What can hang from each mark
G: W
V: W
X: U W
D: U
W: A C F H K
U: D X Z
Z: U
A: W

Each row was made from one small tree. The marks that hang from a mark follow it in brackets, in alphabetical order. Every link used is in the known rows. Write each row's tree.
Known rows
D{U}:  1.33 -0.05 -0.44 -0.85  0.50 -0.28 -0.84 -0.14  0.34 -0.79 -0.39  0.57 -0.24  1.12 -0.33  0.94 -1.88  0.57 -0.50  0.36  1.96
D{U{X{W{F H}}}}:  1.83 -0.73 -1.44 -1.25  1.37  1.44 -1.62 -3.05  0.43 -1.01 -0.79  0.43 -3.04  1.95  0.52 -1.07  2.93 -1.20 -0.07 -0.58  3.71
G{W{A F K}}:  0.24 -4.61 -0.97  5.03  1.79  2.29  0.03 -2.37 -1.39  0.43 -0.09 -0.34 -3.69 -0.15  0.03 -3.44  0.12  0.08  3.72 -1.08 -0.41
D{U{X{W{C}}}}:  1.41  1.28 -1.31 -1.23  1.81 -0.25 -3.62 -1.48  0.08 -0.33 -0.44  0.81  0.31  1.71 -0.05 -0.05  1.03 -1.64 -1.44 -1.02  3.60
U{D X{W{A F H}} Z}:  1.45 -0.61 -1.52 -0.50 -0.10  0.47 -1.62 -2.72  1.35 -1.36  0.76 -1.51 -0.98  1.69  1.87 -1.46  2.97  0.01  1.98 -1.33  3.65
X{U{D Z} W}:  0.88  1.31 -0.77 -2.46 -0.39 -1.17 -0.50 -0.73  2.68 -1.21 -0.11  0.28  1.44  1.75 -0.49  2.83 -1.79  0.11 -0.15  0.03  4.54
Z{U{D X{W{A}}}}:  2.97  0.51 -0.80 -2.81 -0.70 -0.24 -4.87 -0.85  1.65 -0.58  0.42  0.30  3.82  1.73 -0.05 -0.72 -0.38 -0.15  1.18  0.33  4.66
D{U{X{W{A H K}} Z}}:  2.60 -1.62 -2.16  0.01  1.59  1.17 -2.37 -4.42  1.47 -3.21 -0.23 -1.27 -2.90  1.14  0.70 -1.11  0.77 -0.72  0.83 -1.71  7.12
U{D X Z}:  0.50  2.28 -1.13 -3.42 -0.71 -2.21 -0.34  0.02  2.44 -0.75  1.96  0.74  4.90  0.92  1.30  2.08 -0.64  0.99  0.23 -0.13  2.42
V{W{F H K}}:  0.60 -3.06 -0.09  3.29  2.12  3.25  2.33 -3.50 -1.57 -0.98 -0.80 -0.85 -4.48 -0.60  1.23 -3.22  3.94 -0.26  1.70 -0.93 -1.28
Z{U{D X{W{H}}}}:  1.97  1.12 -0.95 -4.21 -0.81  0.43 -3.09 -2.12  2.14 -1.31  0.13  0.55  2.54  1.53  2.03  0.40  1.62 -0.01 -0.32 -0.03  3.50
X{U{D} W{K}}:  1.70 -1.02 -0.72  0.19  0.52  0.28 -0.75 -1.71  1.95 -0.29 -0.93  0.60 -0.99  0.97 -0.65  1.45 -1.90  0.14 -0.13  0.47  3.88
D{U{X{W{C}} Z}}:  1.39  2.05 -1.82 -2.33  1.60 -1.17 -3.18 -1.51  0.87 -1.39  0.15  0.53  1.83  2.00  0.30  0.81  0.42 -1.37 -1.13 -1.64  4.87
D{U{Z}}:  1.25  0.78 -1.01 -1.98  0.33 -1.14 -0.30 -0.18  1.11 -1.85  0.20  0.34  1.25  1.46  0.06  1.71 -2.41  0.81 -0.24 -0.28  3.34
U{D X{W}}:  1.30  1.22 -0.62 -1.79 -0.27 -1.08 -2.15 -0.50  2.39  0.43  0.88  0.71  3.46  0.93  0.52  1.22  1.01 -0.85  0.19  0.09  2.80
W{A C H}: -0.75 -1.18 -0.30  2.44  0.75  1.96 -1.29 -2.22 -2.31 -1.09 -0.69 -2.62 -5.47  0.00  2.11 -3.00  2.72  0.51 -0.23 -1.75 -1.33
A{W{C F H K}}: -0.24 -2.43 -0.99  4.83  2.10  2.99  1.95 -3.87 -2.95  0.95 -0.99 -1.59 -6.09 -0.14  2.26 -3.45  2.47  1.04  0.24 -1.89 -3.64
X{U{D} W{A}}:  1.31 -0.63 -0.22  0.14 -0.12  0.33 -2.10 -0.98  1.17 -0.50 -0.76 -0.76 -1.51  1.45 -1.32  0.41 -1.34  0.06  0.75  0.39  3.73
G{W{H}}: -1.70 -1.48 -0.36  1.27  0.61  1.72  1.01 -2.30 -0.04 -0.86  0.13 -0.37 -3.00 -0.53  2.06 -0.43  2.13 -0.12  1.21 -1.19 -1.98
W{A F K}:  1.45 -3.64 -0.72  3.87  1.11  1.78 -0.35 -1.74 -1.55  0.22 -0.59 -0.97 -3.71  0.17 -0.35 -3.57 -0.10  0.57  2.15 -0.40  0.84
G{W}: -1.19 -0.90 -0.25  1.15  0.68  0.50  0.38 -0.68  0.13  0.23  0.51  0.61  0.07 -0.25  0.47  0.07  0.25 -0.43  1.62 -0.69 -1.41

Which tree is each row?
 0.58 -0.40 -1.57  0.03  1.00  0.76 -0.48 -3.68  1.13 -2.10 -0.97 -1.04 -3.27  1.30  2.27  0.88  0.22  0.66 -1.22 -1.58  3.24 -> X{U{D Z} W{C H K}}
 0.71  1.70 -0.84 -0.92  0.41 -0.98 -3.04 -0.69  0.96  0.74  0.64  0.33  2.43  1.14  1.50  0.42  1.89 -0.85 -0.81 -0.79  1.42 -> U{D X{W{C}}}
 0.78 -2.04 -1.35  2.85  1.95  2.40 -3.01 -4.43 -1.09 -1.01 -0.65 -2.04 -4.88 -0.01  1.54 -3.62  4.01 -1.47  0.11 -2.41  2.43 -> U{X{W{A C H K}}}
 1.23  2.16 -1.14 -2.80 -0.42 -1.96 -1.56 -0.54  3.13 -0.64  1.45  0.42  5.10  1.24  0.81  2.03  0.40 -0.58  0.46 -0.54  4.15 -> U{D X{W} Z}
 1.00  0.43 -0.23 -1.37 -0.13 -0.28 -0.94 -0.63  1.87 -0.18 -0.73  0.50 -0.12  1.41 -0.80  2.06 -1.23 -0.11 -0.38  0.68  3.02 -> X{U{D} W}
 1.43  1.68 -1.06 -2.99  0.80  0.17 -4.47 -1.33 -0.26 -0.22 -0.43  1.00  2.59  1.40  0.16 -1.18  1.63 -1.80 -1.07 -0.98  2.80 -> Z{U{X{W{C}}}}
 0.43 -3.67 -0.28  5.57  2.88  3.92  0.42 -4.11 -3.71 -1.12 -1.08 -2.52 -6.96 -0.37  1.64 -5.63  4.56 -0.09  1.85 -2.15 -2.05 -> V{W{A C F H K}}
 1.08 -0.37 -2.12  0.91  2.16  0.22 -1.52 -2.76 -0.28 -0.07  0.01  0.25 -0.19  1.05  0.66 -2.06  2.36 -1.63  0.32 -2.16  3.14 -> U{X{W{C F K}} Z}
 0.89  0.66 -1.37 -1.18  1.74  0.92 -2.99 -3.08 -0.09 -1.36 -0.78 -0.16 -2.70  1.53  1.59 -0.50  2.99 -1.34 -1.75 -1.52  2.95 -> D{U{X{W{C H}}}}
 2.29 -0.06 -1.64 -1.76  0.66  1.06 -3.71 -3.50  0.80 -1.09 -0.39  0.24  0.62  1.32  3.19 -1.02  1.72  0.22 -1.08 -1.13  2.71 -> Z{U{D X{W{C H K}}}}
 2.47 -0.31 -1.07 -0.59  1.09  0.20 -3.82 -1.53  0.78 -1.00 -0.21 -0.14 -0.59  1.43 -1.49 -0.79  0.14 -1.43  0.74 -0.36  5.61 -> D{U{X{W{A}}}}
 1.11  1.84 -1.61 -3.73  0.70 -1.50 -1.02 -0.69  1.61 -1.74  0.93  1.17  2.73  1.46 -0.20  1.65 -1.46  0.12 -0.37 -0.39  4.51 -> D{U{X Z}}
 1.95 -0.04 -1.42 -0.53 -0.02 -0.68 -2.17 -1.11  1.56 -0.32  1.14 -0.55  2.13  1.85  0.22 -0.87  1.05 -0.25  2.33 -0.77  4.33 -> U{D X{W{A F}} Z}
 0.54 -2.02 -0.97  3.25  1.79  1.26 -0.07 -1.63 -2.22  0.84 -0.81 -0.11 -3.19  0.42  1.07 -2.68  0.81  0.36 -0.04 -1.08 -1.21 -> W{C F K}
 0.10 -1.52 -0.61  0.04  1.01  2.45  0.28 -3.07 -0.39 -0.79 -1.99 -0.34 -6.21  1.32 -0.57 -1.17  2.57 -1.07 -0.14 -0.32  2.10 -> X{U W{F H}}
 2.90 -3.02 -1.68  0.16  1.09  3.08 -3.29 -4.40 -0.55 -1.31 -1.13 -0.55 -3.31  1.11  0.42 -4.55  2.71 -0.89  1.68 -1.01  4.52 -> Z{U{X{W{A F H K}}}}
 2.14  0.55 -2.30 -0.75  2.33 -0.62 -2.87 -2.71  0.96 -1.54 -0.06  0.57  0.85  1.50  0.52  0.21 -0.32 -1.17 -0.89 -1.85  5.73 -> D{U{X{W{C K}} Z}}
 1.91  1.20 -0.88 -3.81  0.05  0.07 -3.57 -1.08  1.21 -0.49 -0.17  1.38  3.59  1.13 -0.83 -0.39  0.82 -1.75 -0.09 -0.03  4.23 -> Z{U{X{W}}}
 1.74  1.80 -0.83 -4.91 -0.99 -1.10 -2.51  0.11  1.64 -0.32  0.98  1.83  5.58  1.41  0.87  0.96 -1.39  1.20 -0.18  0.94  2.32 -> Z{U{D X}}
 0.24  0.96 -0.82 -1.95  0.55 -0.25 -0.30 -1.32  1.51 -1.49 -0.74  0.09 -0.36  1.14 -1.70  1.48 -0.71 -1.30 -0.25 -0.53  4.73 -> X{U{Z} W}
 2.60  1.59 -0.89 -4.37 -0.80 -0.84 -3.78 -0.53  2.37 -0.25  0.46  1.51  5.59  1.75  0.42  0.92 -0.28 -0.38  0.05  0.59  4.09 -> Z{U{D X{W}}}
